Each row comes from the steps of one walk. Every step used is in the known rows, and no mark comes twice. Write the walk behind each row, first mark first.
Known rows
B -> H -> N: [-2.824 -0.102 -0.961 -0.783 -0.170  0.875 -1.010  0.068 -1.457 -0.338
 -0.477  1.369  0.051 -0.024 -0.272  1.368 -1.581  0.655  0.239 -0.815
 -1.156  2.147  1.774 -0.189 -1.104 -3.416 -0.118  1.823  1.181  2.534
  0.014]
M -> J -> W -> F -> G -> N -> Q: [ 1.996 -0.668  1.897 -2.685 -0.603  1.506 -0.199  0.646  1.843  0.509
 -4.752 -1.129 -3.637  0.060  1.834  2.509  2.260  0.682  0.090  2.569
  1.137  0.207  1.978  0.874  3.022 -0.078 -1.299  0.493 -1.997  1.648
 -0.804]
H -> N -> G -> F -> W -> C -> Q: [-0.466 -1.127  0.950 -2.381 -2.778  2.664 -1.529  0.370  3.613  1.471
 -3.080  1.532 -1.189  1.625  2.596  3.446  1.913  1.144 -0.647  0.659
 -0.751  0.378 -1.319 -0.627  1.451 -3.335  0.447  3.674 -0.146 -1.376
 -0.797]
G -> N: [ 0.091 -2.430  1.371 -1.973  0.001 -0.628 -1.085  0.223 -1.551 -0.400
 -1.457 -0.421 -1.194 -0.403  1.750 -2.803 -0.818 -1.080  1.556  0.369
 -0.217 -0.383  0.919 -0.497 -0.345 -0.137  0.277 -1.006 -1.768 -0.019
 -1.780]
B -> H -> N -> Q -> C: [-3.178 -0.415 -2.056 -2.012  0.242 -0.431 -1.031  2.095 -0.322 -1.272
 -1.497  2.299  1.279 -0.008  0.908  2.099  0.372  0.896 -0.145 -0.280
 -0.039  1.694  1.213 -0.248 -1.028 -3.112  0.222  2.113  0.277  1.471
 -1.016]
Q -> N -> G: [-0.584 -2.641  0.827 -0.418 -0.520  1.011  0.655  0.115  1.556  0.137
 -3.013  1.512  0.781 -0.925 -0.122  0.763 -0.183 -1.859 -1.490 -1.129
  0.320 -1.208  0.485 -0.286  1.866 -0.592  0.634  0.124 -2.070 -0.883
 -0.781]
G -> F -> W -> C -> Q -> N -> H: [ 0.803 -1.003  4.044 -1.500 -0.859  2.222 -0.376  1.146  2.006  3.553
 -1.649 -0.303 -1.203  0.935  1.744  0.779  2.479 -3.043  0.904  3.412
  0.345 -1.573  0.468 -1.792  3.956  0.918 -0.048  2.932  1.947 -0.638
 -0.598]
B -> H -> N -> Q -> C -> W -> J -> M: [-2.547 -0.536 -1.586 -3.343 -1.377 -0.194 -0.627  1.511  0.695 -2.755
 -2.832  0.741  0.004  0.070  0.845  1.907  1.758 -0.338  1.407  2.167
  0.997  2.803  2.695 -0.978 -0.794 -2.012 -0.367  1.731  0.482  1.245
 -0.227]
M -> J -> W: [ 1.923  1.021 -0.437 -0.497 -1.069  1.593 -0.902  1.349  1.904 -0.129
 -1.484 -1.794 -1.872 -1.420 -1.693  0.393 -0.240  0.706 -0.072  0.232
  0.695  0.783  2.827  1.040  2.644  0.051 -0.535 -0.222 -0.902  1.719
  0.055]
N -> Q: [ 0.069 -0.291  0.017 -1.182  0.317 -0.555 -0.240  1.591  0.503 -0.802
 -1.058  1.750  0.958  0.961  1.841  2.610  1.636  0.277 -0.910  1.251
  1.012 -0.296 -2.323 -0.087 -0.503  0.004  0.374  1.166 -2.038 -0.947
 -1.418]
M -> J -> W -> C -> Q -> N -> G: [ 1.741 -0.534  0.587 -1.705 -2.040  2.293 -0.719 -0.635  3.227  0.553
 -3.775 -2.229 -3.208 -2.753 -1.471  2.589  1.110 -0.282 -1.765  1.624
  1.224  0.226  3.419  0.713  3.928 -0.719 -0.977  0.952 -1.129  1.263
 -1.751]
C -> Q -> N: [ 0.488 -0.005  1.452 -0.833 -2.247  0.072 -0.363  0.504  1.620  0.739
 -1.351 -2.282 -0.297 -1.675 -0.522  0.088  0.445 -2.528 -0.852  1.580
  1.006  0.290 -0.016  0.160  0.575  0.773  0.983  0.617 -0.333 -0.346
 -0.366]
N -> H: [ 0.618  0.173  0.124  0.628  1.892  0.780 -0.727  0.493 -1.427 -1.682
  0.975  1.996  1.478  0.217 -0.474  1.429  2.085  0.142  0.166  0.950
  0.519 -0.383  0.403  0.011  1.049 -0.330 -3.050  0.031 -0.481  0.442
 -0.280]
Z -> F -> W -> C: [ 0.265  2.037  2.379 -0.739 -0.997  1.189 -0.002 -1.834  2.713 -0.125
 -3.788 -1.106 -4.662  1.037  2.212  1.834  2.099  1.559  0.502  2.665
 -0.089 -0.022  0.543 -1.647  2.115 -2.249 -3.114  0.496 -0.134 -0.678
 -1.892]
F -> G -> N -> H: [-0.333 -2.415  1.914 -1.421  0.864  0.531  0.069  0.656 -0.935 -0.157
 -2.438 -0.439 -1.877  1.470  2.025 -0.241  2.178 -0.065  1.307  1.919
 -1.374 -0.449  0.694 -0.091  0.770 -1.269 -2.633  0.197 -1.608 -0.185
 -1.292]
W -> C: [-0.219 -1.151  0.410 -1.281  0.543  0.273  0.584 -3.016 -0.076  0.710
 -0.851 -0.189 -1.691 -0.840  0.460  1.738  1.343  0.845 -0.751  1.311
  0.299 -0.828  1.433 -0.529  0.322 -0.869 -1.748  0.574  1.023  0.417
 -0.895]
C -> W: [ 0.422  0.337 -1.103 -1.227 -2.167  1.832 -0.986  0.413  1.698  0.135
 -0.143 -2.037  0.436  1.069  0.956 -0.469  0.440 -0.549  0.734  2.935
 -1.124 -0.210  0.259 -0.823  0.863  1.486 -0.086 -0.072  0.043  0.409
  0.255]
G -> N -> H: [ 0.566 -2.316  1.527 -1.622  1.572 -0.093 -1.513  0.562 -2.662 -1.686
 -0.602  1.100  0.061 -0.110  1.456 -1.642  0.922 -0.882  1.658  1.127
  0.199 -0.590  1.119 -0.424  0.383 -0.416 -2.285 -0.995 -2.169  0.429
 -2.001]
G -> N -> Q -> C -> W: [ 0.109 -2.740 -0.574 -4.349 -0.956 -1.128 -1.679  3.000  0.591 -1.238
 -2.705 -0.345  0.423 -0.034  3.728 -2.092  1.682 -0.911  1.427  2.474
  0.641 -1.028  0.137 -0.894  0.270  1.261  0.832 -0.592 -2.673 -0.980
 -2.992]
H -> N -> Q -> C -> W -> J -> M: [-0.152 -0.673 -2.333 -4.382 -2.344 -0.789 -0.504  2.416  3.192 -3.483
 -2.915  1.486  1.295  0.765  1.812  1.012  3.507  1.832  1.035  0.979
  2.514  1.164  0.632 -0.317 -1.072 -1.229  0.186  0.140 -1.801 -1.332
  0.820]
F -> W: [ 0.295  0.586  0.963 -0.203 -1.038  1.268  0.239  1.023  3.035  2.205
 -1.872 -1.002 -0.933  2.221  0.190  0.316  1.186 -0.626  1.448  0.375
 -0.427  0.274 -0.242 -1.443  1.449 -0.389 -0.733  0.588  0.524 -0.110
  0.977]
N -> Q -> C -> W -> F -> Z: [-0.201  0.454 -1.911 -3.314 -0.305 -0.183 -0.485  1.508  3.049 -0.466
 -4.193  0.689  1.261  1.387  2.963  1.278  4.495  0.660 -0.311  3.520
  2.068 -1.286 -1.898 -1.318  2.424  1.882 -1.213  0.920 -0.166 -1.712
 -1.178]
H -> N -> Q -> C -> W -> F: [ 0.073 -0.363 -2.180 -4.022 -1.756  0.175 -0.834  2.034  3.267 -1.652
 -2.434  2.406  2.044  1.191  3.369  2.438  3.151  2.928 -0.306  0.903
  1.466 -0.202 -0.647  0.018 -0.306 -1.114  0.152  0.513 -1.326 -0.535
  0.950]
J -> W -> C -> Q -> N -> G: [ 1.439 -1.392  1.341 -0.152 -1.431  0.921 -0.419 -2.019  2.070  1.411
 -3.269 -1.645 -2.187 -2.694 -1.045  3.005  1.364 -1.348 -2.351  2.358
 -1.048 -0.550  1.544 -1.008  1.140 -0.685 -0.140  2.623 -0.200  2.029
 -1.420]
B -> H -> N -> Q -> C -> W -> J: [-3.332 -0.425 -2.070 -3.465 -0.680  0.891 -0.523  1.421  0.994 -1.693
 -2.896  1.196  0.438  0.686  0.747  2.034  1.440  0.657  0.886  1.062
  0.932  1.856  1.460 -0.456 -1.011 -2.410 -0.203  1.494  0.379  1.354
 -0.471]
B -> H -> N -> Q: [-2.771 -0.243 -0.952 -1.510  0.168  0.360 -1.226  1.092 -1.094 -0.912
 -1.130  2.373  0.571  0.651  0.864  3.095 -0.422  0.780 -0.413 -0.116
 -0.702  2.052  0.308 -0.343 -1.436 -3.553 -0.053  2.498 -0.076  1.911
 -0.889]
N -> Q -> C -> W: [-0.129 -0.413 -2.433 -2.873 -0.930 -0.648 -0.717  3.428  2.929 -1.115
 -1.673  0.382  2.011  0.375  2.547  0.900  3.344  0.146 -0.107  2.689
  1.135 -0.941 -0.825 -0.578  0.764  1.740  0.618  0.505 -1.227 -1.412
 -1.461]

Write each row's walk
[ 1.716  0.340 -0.275 -1.219 -0.584  1.696 -0.431 -0.626  1.774  0.409
 -1.875 -2.036 -2.924 -2.106 -1.475  1.509  0.666  1.228 -0.633  0.888
  0.839  0.135  3.775  0.674  2.774 -0.409 -1.545  0.190 -0.244  1.900
 -0.606] | M -> J -> W -> C
[-1.223 -2.911  0.719 -4.471 -1.093 -0.078  0.901  1.703  2.383 -0.329
 -5.365 -1.786 -2.332  1.957  3.334 -0.573  3.808 -0.132  2.000  3.183
  0.435 -0.468  0.080 -0.191  0.184  0.082 -0.514 -0.125 -1.726 -1.515
 -1.579] | F -> G -> N -> Q -> C -> W -> J
[-0.961 -2.158  1.933 -0.803 -0.258  1.842 -0.060  0.507  1.394  1.485
 -4.429  1.820  0.378 -0.069  0.339 -0.872 -0.047 -2.518 -1.048 -0.509
  0.296 -2.026 -0.887 -1.379  4.228  0.258  0.943  1.704 -0.836 -2.329
 -1.522] | Q -> N -> G -> F -> Z
[ 0.579  1.289  0.066 -1.896 -1.067  2.628 -0.547 -2.487  1.792  1.302
 -3.648 -1.463 -1.007  2.396  1.782  0.562  2.534  0.135  0.588  4.163
 -0.016 -0.746 -1.368 -2.012  3.076  1.873 -2.439  0.519  1.479  0.180
  0.802] | C -> W -> F -> Z
[-0.617 -2.618  1.674 -2.678 -0.135 -0.483  0.374  1.309  0.347  0.396
 -3.747 -0.597 -1.951  2.037  3.499  0.399  1.956  0.105  0.614  2.067
 -1.006 -0.532 -1.133 -0.133 -0.114 -1.107 -0.341  0.864 -2.480 -1.079
 -1.974] | F -> G -> N -> Q
[ 2.339  0.887  0.828 -0.888 -0.531  1.825 -0.131 -0.284  1.898  0.512
 -2.468 -1.124 -2.727 -1.139 -0.394  2.006  0.893  0.714 -0.197  1.120
  1.539  0.429  2.776  0.942  3.233  0.538 -1.165 -0.188 -0.112  2.323
  0.630] | M -> J -> W -> F
[ 0.771 -0.899  2.019 -0.449 -1.064  1.646 -0.847 -1.868  1.809  2.663
 -4.443 -1.225 -2.502 -1.809 -0.646  1.473  1.464 -1.830 -2.010  2.864
 -0.879 -1.109  0.111 -2.040  3.157 -0.029 -0.108  3.910  0.889  0.800
 -2.080] | J -> W -> C -> Q -> N -> G -> F -> Z
[-0.649 -1.210  0.381 -1.450 -2.114  2.519 -1.424  1.962  3.013  0.900
 -2.570  2.871  0.185  2.308  2.173  1.983  0.697  1.299  0.089 -1.298
 -1.049  0.207 -1.361 -0.572  1.262 -3.014  1.247  2.647 -0.948 -1.494
  0.128] | H -> N -> G -> F -> W
[ 0.471 -1.072  1.714 -1.606 -0.271  0.719 -0.006 -2.488  0.408  0.416
 -1.477 -0.990 -1.216 -1.987 -0.173  2.467  2.835 -1.156 -1.394  3.166
  1.247 -1.016  1.605 -0.509  1.246 -0.479 -2.308  0.951  0.564  0.394
 -1.347] | W -> C -> Q -> N -> H
[-0.151 -0.072 -3.108 -1.980 -1.696 -0.129 -0.602  2.372  2.960 -0.495
 -0.600 -1.804  1.323 -0.833  0.912 -2.117  1.880 -0.219  1.153  1.832
  0.160 -0.909  1.835 -0.618  1.566  2.247  0.510 -0.774  0.939 -0.469
  0.051] | Q -> C -> W
[-0.115 -2.209  2.625 -1.973 -1.606  1.137 -0.210 -2.115  1.523  1.953
 -2.551 -0.785 -2.107 -1.701  1.341  2.481  1.794 -2.186 -1.902  2.986
  0.569 -1.332  0.558 -0.819  2.225 -0.158  0.430  2.547  0.830 -0.928
 -2.400] | W -> C -> Q -> N -> G -> F
[-0.358 -1.366  2.215 -0.159 -1.131  2.507 -0.628  1.745  2.734  2.305
 -2.793  1.430 -1.057  2.003  2.366  1.940  1.074 -1.891  0.031  0.817
 -1.182 -0.872 -1.570 -1.367  3.574 -0.338  1.411  3.125 -0.040 -1.917
 -1.532] | N -> G -> F -> W
[-0.153 -1.755  3.082 -0.891 -1.543  1.738  0.331  0.875  2.773  0.829
 -4.211  0.890 -2.387  1.770  1.913  1.860  2.297 -2.919  1.436  1.848
  0.514  0.385 -0.208 -1.563  3.382 -0.017  0.856  2.866  0.021 -2.296
 -0.840] | N -> G -> F -> W -> J -> M
[-0.488  0.290  2.922 -1.219 -0.951 -0.218 -0.090 -0.288  0.385 -1.692
 -4.103 -1.537 -4.996  0.771  3.614 -0.524  0.875  1.399  0.587  2.446
 -1.234  0.128  0.105 -0.229  0.947 -2.148 -1.964 -0.162 -2.234 -1.363
 -2.946] | Z -> F -> G -> N
[-1.266 -0.805 -0.532 -1.674 -1.160  2.170 -1.749  0.609  1.752 -0.003
 -3.398  3.364  0.301  1.882  1.398  0.893  0.417  2.048 -0.698 -1.489
 -0.615  0.007 -2.339 -0.679  1.729 -2.902  0.208  2.781 -0.665 -2.180
 -0.706] | H -> N -> G -> F -> Z
[-1.220 -0.727  1.138 -0.198  0.034  2.037 -1.105  0.104  1.007  1.246
 -3.862  2.044 -0.803  1.577  1.448  0.673  0.735 -0.978 -0.674  0.702
 -0.586 -0.956 -2.977 -1.393  4.163 -0.185  0.176  3.226  0.341 -2.888
 -2.619] | N -> G -> F -> Z
[ 2.035  0.952  0.256 -1.571 -1.664  1.635 -1.024 -0.656  2.250  0.526
 -2.098 -3.232 -3.531 -2.360 -1.391  2.075  1.231  0.635 -0.895  2.289
  0.978  0.774  3.244  0.911  2.833 -0.219 -1.413  0.736  0.065  1.829
 -1.072] | M -> J -> W -> C -> Q
[ 0.271 -1.236  1.646 -2.011 -1.204  0.341  0.294 -2.787  1.144  1.340
 -1.981 -1.880 -2.006 -2.066  0.002  1.787  1.758 -1.229 -1.507  2.557
  1.123 -0.818  1.369 -0.491  0.744 -0.373 -0.754  1.055  0.940  0.173
 -1.280] | W -> C -> Q -> N
[-0.699  0.549  1.543 -0.483  0.418  1.169 -1.063  0.559 -0.210  2.290
 -2.065  0.542 -0.650  1.598  0.996 -2.568  0.109 -1.141  0.578  1.089
  0.054 -1.139 -2.310 -1.569  3.529  1.394  0.387  2.537  2.083 -2.143
 -1.178] | G -> F -> Z
[ 0.006 -0.622  1.751 -1.400 -0.533 -1.105  1.853 -1.767  0.190 -2.640
 -2.623 -0.853 -2.554 -0.277 -1.054 -0.116  2.156 -1.673  2.105  1.389
  3.065  2.099  2.233 -0.258 -0.414  0.489 -1.034 -0.747  0.240 -0.632
  1.273] | W -> J -> M
[ 2.129  0.187  0.564 -1.798 -1.845  1.851 -0.546 -0.555  2.605  0.841
 -2.812 -3.062 -3.030 -2.926 -1.694  1.323  0.884 -0.462 -1.103  1.652
  1.417  0.113  3.871  0.871  3.256 -0.032 -0.986  0.354 -0.339  1.841
 -0.794] | M -> J -> W -> C -> Q -> N
[-0.124  1.260  1.526 -0.847  1.384  0.918  0.625 -3.555  0.238  1.358
 -4.430  0.951 -1.792  1.653  1.172  1.327  2.517  0.820 -0.333  1.647
  1.567 -0.551 -1.838 -1.420  2.749  0.447 -3.060  0.427  1.950 -0.187
  0.626] | W -> F -> Z
[ 1.812  1.763  0.415 -0.997 -0.181  2.226 -0.511 -1.204  2.114  0.761
 -4.168 -1.192 -3.013 -0.377 -1.058  1.069  1.382  1.146 -0.205  1.127
  1.661  0.387  1.717  0.228  4.434  0.505 -2.570  0.165  0.375  1.544
  0.238] | M -> J -> W -> F -> Z
[ 0.234 -2.690  1.357 -2.953  0.296 -1.098 -1.225  1.427 -1.215 -0.939
 -2.281  0.972 -0.277  0.461  3.117 -0.813  0.637 -0.812  0.704  1.478
  0.451 -0.569 -1.043 -0.582 -0.678 -0.086  0.473 -0.085 -3.231 -0.761
 -3.010] | G -> N -> Q
[ 2.006  0.248  1.802  0.971  0.372  0.434  0.375 -1.558  0.436  1.334
 -1.757 -0.067 -1.359 -0.911  0.364  2.493  1.030 -0.170 -0.659  1.671
 -0.598 -0.253  0.905 -0.746  0.730  0.807 -0.128  1.162  0.560  3.313
  1.495] | J -> W -> F
[-0.908 -0.704 -2.786 -4.371 -1.769  0.246 -0.405  2.260  3.637 -2.506
 -2.945  1.894  1.724  1.251  1.686  1.261  3.191  2.864  0.460 -0.047
  2.364  0.359 -0.525  0.472 -1.384 -1.540  0.309  0.012 -1.773 -1.116
  0.662] | H -> N -> Q -> C -> W -> J
[-0.184  0.769 -2.093 -2.560 -0.907  0.428 -0.229  0.063  3.154  0.282
 -3.478 -1.344  0.274  0.320  1.594 -1.379  3.411  0.376  0.861  2.846
  1.132 -1.133  0.534 -1.597  3.364  2.447 -1.478 -0.459  2.226 -0.600
  0.411] | Q -> C -> W -> F -> Z
[ 0.390 -0.067  2.976 -0.433 -0.885  1.722 -0.272  2.482  1.914  3.611
 -0.746 -0.159 -0.878  2.302  2.195 -0.853  0.478 -2.203  1.696  1.402
 -0.660 -0.822 -0.725 -1.513  2.791  1.242  1.992  2.453  1.727 -1.043
  0.277] | G -> F -> W
[-3.083 -1.153  0.012 -0.807 -0.433  1.894 -1.544  0.749 -0.861  0.305
 -1.429  2.816 -0.152  0.295  1.123  2.499 -1.473 -0.265 -0.401 -0.472
 -1.700  1.558  0.782 -0.570  0.537 -3.607  0.999  3.450  0.890  1.241
 -1.411] | B -> H -> N -> G -> F
[ 1.625 -0.668  1.413 -0.226 -1.175  0.415 -0.170 -1.738  1.325  1.600
 -2.014 -2.328 -2.022 -3.018 -1.382  1.746  0.962 -1.360 -1.724  2.497
 -0.714 -0.515  2.180 -0.961  0.623  0.079  0.031  1.990  0.584  2.714
 -0.489] | J -> W -> C -> Q -> N
[-0.787  0.024  1.718 -2.493 -0.634 -1.299 -0.086  1.465  1.406 -2.315
 -4.915 -0.824 -3.864  0.545  4.581 -0.131  2.239  1.593  0.492  2.818
 -0.095 -0.194 -0.309 -0.253  1.163 -1.744 -1.548  0.098 -2.747 -2.261
 -3.725] | Z -> F -> G -> N -> Q -> C
[ 0.489 -0.471  4.013 -1.219 -1.246  0.939  0.800  1.364  2.100  1.937
 -2.547 -0.740 -2.431  2.038  1.536 -0.914  1.865 -3.270  3.055  2.176
  1.292  0.482  0.748 -1.616  2.458  1.522  1.421  1.940  1.937 -1.297
  1.041] | G -> F -> W -> J -> M
[ 0.842 -1.393  1.730 -3.601 -1.594  1.960  0.141 -0.443  2.012  1.117
 -3.864 -1.507 -1.878  2.851  5.016  2.357  3.330 -0.317  0.792  5.668
 -0.846 -0.943 -0.726 -1.196  1.383  1.378 -1.015  0.668 -0.883  0.521
  0.056] | C -> W -> F -> G -> N -> Q
[-2.401 -0.201 -1.583 -3.047 -0.666  0.749 -0.987  1.124  0.511 -0.646
 -2.442  1.780  0.809  0.646  2.548  3.258  1.433  0.781  0.240  1.927
 -0.079  1.183  1.290 -0.713  0.103 -1.915 -0.395  2.133  0.934  2.153
 -0.300] | B -> H -> N -> Q -> C -> W -> F
[-0.747 -0.430 -2.711 -3.115 -0.892 -1.035 -0.933  3.175  2.379 -2.117
 -1.533  3.015  2.505  0.388  1.823  1.301  2.065  3.010 -0.602 -1.363
  1.500  0.116 -0.830  0.463 -1.413 -2.316  0.615  0.547 -1.933 -1.169
  0.115] | H -> N -> Q -> C
